What can hang from each mark:
zavimob: rosado zotug
gusada: rosado vovuk
vovuk: gusada zavimob zazeme
zazeme: zavimob ziga
gara: rosado zavimob
rosado: gara

Each row was made from one small tree. The marks that hang from a mark follow it in brackets, in alphabetical order. Every link used is in the known rows. Write each row's tree.
Known rows:
zavimob[rosado[gara] zotug]: [ 0.39 -2.07 -1.73 -1.80  1.15  1.24  1.87 -0.78 -0.32 -1.66 -0.04 -0.13
 -0.56 -1.15  2.19  0.25  0.22 -0.01  0.28  1.90]
gara[zavimob]: [-0.46  0.94  0.38 -0.36  0.41 -0.19  0.93  0.45  0.47 -0.72 -0.01 -0.66
  0.08 -0.73  0.55  0.96  0.67  0.32  0.02 -0.18]
gusada[rosado vovuk[zavimob zazeme]]: [-0.63 -0.56  0.48 -1.32  2.03 -0.72  3.68  0.03  1.97  0.43 -1.02 -1.88
 -1.09  0.07  2.03 -0.68  3.03 -0.94 -0.74 -2.65]
gusada[rosado[gara] vovuk[zavimob]]: [-0.58  1.17  0.12 -2.09  0.15 -0.82  3.37 -0.60  0.94  0.25  0.28 -1.32
 -1.81 -0.55  2.98 -0.97  2.81 -0.83 -0.78 -0.36]
zavimob[zotug]: [ 0.97 -1.41 -1.80 -0.73  2.15  0.93  1.35 -0.89  0.35 -1.58 -0.03 -0.14
 -0.70 -1.41  0.56  0.60  0.21  0.24 -0.60  0.56]
gusada[rosado[gara[zavimob]]]: [-0.76  1.86  0.25 -1.45 -0.54 -0.88  1.53 -0.01  0.63 -0.37  0.01 -1.17
 -1.07 -0.89  2.06  0.20  1.63 -0.36  0.02 -0.23]
gara[rosado]: [ 1.22 -0.70 -0.34 -0.76  0.64 -0.01  1.38 -0.49 -0.30 -1.81  0.31 -0.22
 -1.67 -0.23  0.53  2.08  0.65 -0.18 -0.53  0.63]
vovuk[zavimob[rosado]]: [ 0.24 -0.41  0.58 -1.41  1.80  0.05  2.78  0.47  0.11 -0.82 -0.15 -0.41
  0.33  0.11  2.33  0.41  0.73 -0.10  0.69  0.83]
zazeme[zavimob[rosado[gara] zotug] ziga]: [-0.87 -2.21 -1.92 -1.26  1.10  1.34  2.65 -0.79 -0.72 -1.39  1.15 -0.32
  1.14 -1.92 -0.03 -0.38  0.58  0.82  0.64  2.11]
zavimob[rosado]: [-0.51 -0.68  0.60 -1.23  1.60  0.02  1.23 -0.11  0.02 -1.08 -0.69 -0.08
  0.18  0.48  1.36  1.06  0.04  0.08  0.76  0.61]
vovuk[gusada]: [-1.16 -2.35 -0.32 -0.24  1.33  1.07  1.44 -0.09  0.30 -1.15 -0.83 -0.92
  0.00 -0.53  0.78 -0.35 -0.07  0.27 -0.80 -0.16]
gusada[rosado[gara] vovuk[zavimob[zotug]]]: [ 0.48  0.06 -1.53 -2.23  1.14 -0.30  3.53 -1.13  0.95 -0.66  0.58 -1.31
 -2.29 -1.41  3.32 -1.50  3.03 -0.84 -1.28 -0.28]
gusada[rosado]: [-0.26  1.09  0.32 -1.34  1.73 -0.98  1.20 -0.77  0.83 -0.56 -0.67 -0.63
 -1.04  0.04  1.25  0.58  1.05 -0.37 -0.13 -0.70]
gusada[rosado[gara]]: [-0.40  0.59 -0.49 -1.75  0.25 -0.29  1.83 -0.85  0.43 -0.41 -0.33 -0.76
 -1.32 -0.66  1.80  0.32  1.02 -0.53 -0.11  0.35]
zazeme[zavimob]: [-0.32 -0.43 -0.20 -0.58  0.94  0.08  1.48 -0.02 -0.24 -0.41  0.50 -0.62
  0.86 -1.14 -0.73  1.14  0.64  0.69 -0.15 -0.40]
zazeme[zavimob[rosado zotug] ziga]: [-0.74 -1.78 -1.19 -0.90  2.68  0.70  2.04 -0.64 -0.34 -1.63  0.81 -0.16
  1.52 -1.13 -0.71 -0.04  0.64  0.92  0.60  1.05]
vovuk[zavimob]: [ 0.73 -0.10 -0.26 -0.71  1.24  0.45  2.87  0.23  0.42 -0.55  0.20 -0.56
 -0.13 -0.95  1.30  0.46  0.57  0.07 -0.21  0.60]
zazeme[zavimob[rosado[gara]] ziga]: [-1.83 -1.12 -0.35 -1.07  0.08  0.76  2.51 -0.26 -0.72 -0.52  0.78 -0.43
  1.65 -1.09 -0.44  0.09  0.35  0.75  1.13  2.06]
rosado[gara[zavimob[zotug]]]: [ 0.44 -0.48 -1.96 -0.90 -0.13  1.03  1.70 -0.18  0.12 -1.46  0.66 -0.76
 -0.66 -2.36  1.35  0.33  0.82  0.28 -0.45  1.00]

Write each row's tree:
[-0.42 -2.86 -1.87 -0.20  2.57  1.44  4.28 -0.36  1.70 -0.70 -0.11 -1.31
  0.07 -1.68  0.27 -1.46  1.86  0.11 -0.76 -0.34] | gusada[vovuk[zavimob[zotug] zazeme[ziga]]]
[-1.48 -3.45 -1.01 -1.18  0.81  1.07  2.81 -0.11  1.09 -0.46 -1.79 -2.15
 -0.85 -0.88  1.98 -0.96  1.07 -0.63 -0.69 -1.48] | vovuk[gusada[rosado[gara]] zazeme]
[ 0.02 -0.55 -0.29 -1.20  1.89 -0.04  0.98  0.16  0.20 -1.86  0.02 -0.42
  0.19 -0.55  1.73  0.55  0.97  0.16  0.40  0.20] | gara[zavimob[rosado zotug]]
[ 1.84 -0.45 -1.32 -0.78  0.90 -0.04  1.18 -0.17 -0.11 -2.68  1.00 -0.57
 -1.84 -1.30  1.05  1.64  1.50 -0.09 -0.88  0.30] | gara[rosado zavimob[zotug]]
[-1.03 -5.04 -0.71 -1.13  0.81  2.23  4.48  1.11  0.26 -0.65 -1.30 -1.93
  0.45 -0.79  2.98 -1.17  0.77 -0.39  0.18 -0.01] | vovuk[gusada zavimob[rosado[gara]] zazeme]
[-1.70 -0.74  0.46 -0.79  1.59  0.17  1.92 -0.17 -0.34 -0.71  0.48 -0.27
  2.02 -0.29 -1.00  0.42  0.41  0.88  1.06  1.09] | zazeme[zavimob[rosado] ziga]
[ 0.18 -3.87 -1.86 -1.66  1.45  2.06  3.72  0.05 -0.29 -1.89  0.01 -1.14
 -0.32 -1.45  3.62 -1.60  0.75 -0.15 -0.43  1.45] | vovuk[gusada zavimob[rosado[gara] zotug]]
[-1.41 -0.86  0.56 -1.17  1.83 -0.83  1.96 -0.48  1.96  0.24 -1.57 -1.61
 -1.18  0.35  1.11 -0.05  2.39 -0.82 -0.63 -2.88] | gusada[rosado vovuk[zazeme]]
[-0.34 -1.23 -2.02 -0.15  2.17  1.02  2.14 -0.86  0.02 -1.29  1.14 -0.32
  0.90 -2.18 -1.67  0.01  0.54  1.14 -0.26  0.97] | zazeme[zavimob[zotug] ziga]
[-1.42 -1.83 -0.31 -0.02  1.58  1.01  4.13  0.13  1.69  0.16 -0.46 -1.37
  0.47 -0.84 -0.09 -0.96  1.64  0.06 -0.28 -0.51] | gusada[vovuk[zavimob zazeme[ziga]]]
[ 0.19 -2.21 -1.76 -1.79  0.95  0.88  2.09 -0.51 -0.91 -1.33  0.86 -0.52
  0.38 -1.71  1.07  0.44  0.83  0.45  0.25  1.03] | zazeme[zavimob[rosado[gara] zotug]]
[ 0.48 -2.18 -2.24 -1.79  1.65  1.05  3.80 -0.59  0.52 -1.49  0.03 -1.67
 -1.68 -1.91  3.57 -2.02  1.76 -0.63 -1.36  0.09] | vovuk[gusada[rosado[gara]] zavimob[zotug]]
[ 1.22 -1.53 -1.00 -1.58  2.89  0.65  2.95 -0.08  0.15 -1.67  0.22 -0.34
 -0.13 -0.76  2.57  0.05  0.90 -0.12  0.21  0.95] | vovuk[zavimob[rosado zotug]]
[-1.45 -4.66 -0.77  0.03  1.49  1.48  2.48  0.68  0.37 -0.35 -0.92 -1.95
  1.40 -1.25 -0.68 -0.05  0.74  0.59 -0.74 -2.25] | vovuk[gusada zazeme[zavimob]]
[-0.62 -1.12 -0.57 -1.58  0.57  0.47  3.52 -0.06  0.46 -0.62 -0.31 -1.73
 -1.21 -0.97  3.28 -1.65  1.56 -0.69 -0.87  0.04] | vovuk[gusada[rosado[gara]] zavimob]
[-1.44 -2.44 -0.83  0.25  1.39  1.10  2.83  0.19  0.58 -0.09 -0.18 -1.15
  1.93 -1.55 -2.25  0.54  0.40  0.95  0.31 -0.53] | vovuk[zazeme[zavimob ziga]]
[ 0.21 -1.70 -1.24 -2.20  1.09  0.68  3.37 -0.56  0.16 -1.15  0.55 -0.72
 -0.87 -0.98  3.35 -1.07  2.02 -0.40 -0.34  1.10] | gusada[vovuk[zavimob[rosado[gara] zotug]]]
[ 0.77 -0.94 -1.25 -1.02  2.04  0.32  2.90 -0.64  0.83 -0.95  0.60 -0.79
 -0.97 -1.30  1.79 -0.74  2.00 -0.08 -1.24 -0.23] | gusada[vovuk[zavimob[zotug]]]
[ 0.31  0.86 -1.39 -1.72  0.43 -0.37  1.70 -0.54  0.62 -1.22  0.34 -1.09
 -1.48 -1.71  2.29 -0.21  1.90 -0.34 -0.43 -0.07] | gusada[rosado[gara[zavimob[zotug]]]]
[-1.77 -0.25  0.17 -1.23 -0.35 -0.10  1.63  0.22  0.56 -0.80 -0.49 -1.86
 -0.94 -0.84  2.54 -1.12  1.64 -0.44 -0.66 -0.84] | vovuk[gusada[rosado[gara[zavimob]]]]
[-1.35 -5.52 -2.54  0.38  2.70  2.44  3.05 -0.14  0.62 -1.35 -0.29 -1.72
  1.55 -2.38 -1.50 -1.24  0.65  0.93 -0.76 -1.00] | vovuk[gusada zazeme[zavimob[zotug] ziga]]
[-1.73 -3.67 -0.92 -1.10  0.61  0.83  3.06  0.18  0.44  0.00 -0.95 -2.45
  0.17 -1.38  0.89 -0.78  1.73 -0.11 -0.70 -2.32] | vovuk[gusada[rosado[gara]] zazeme[zavimob]]
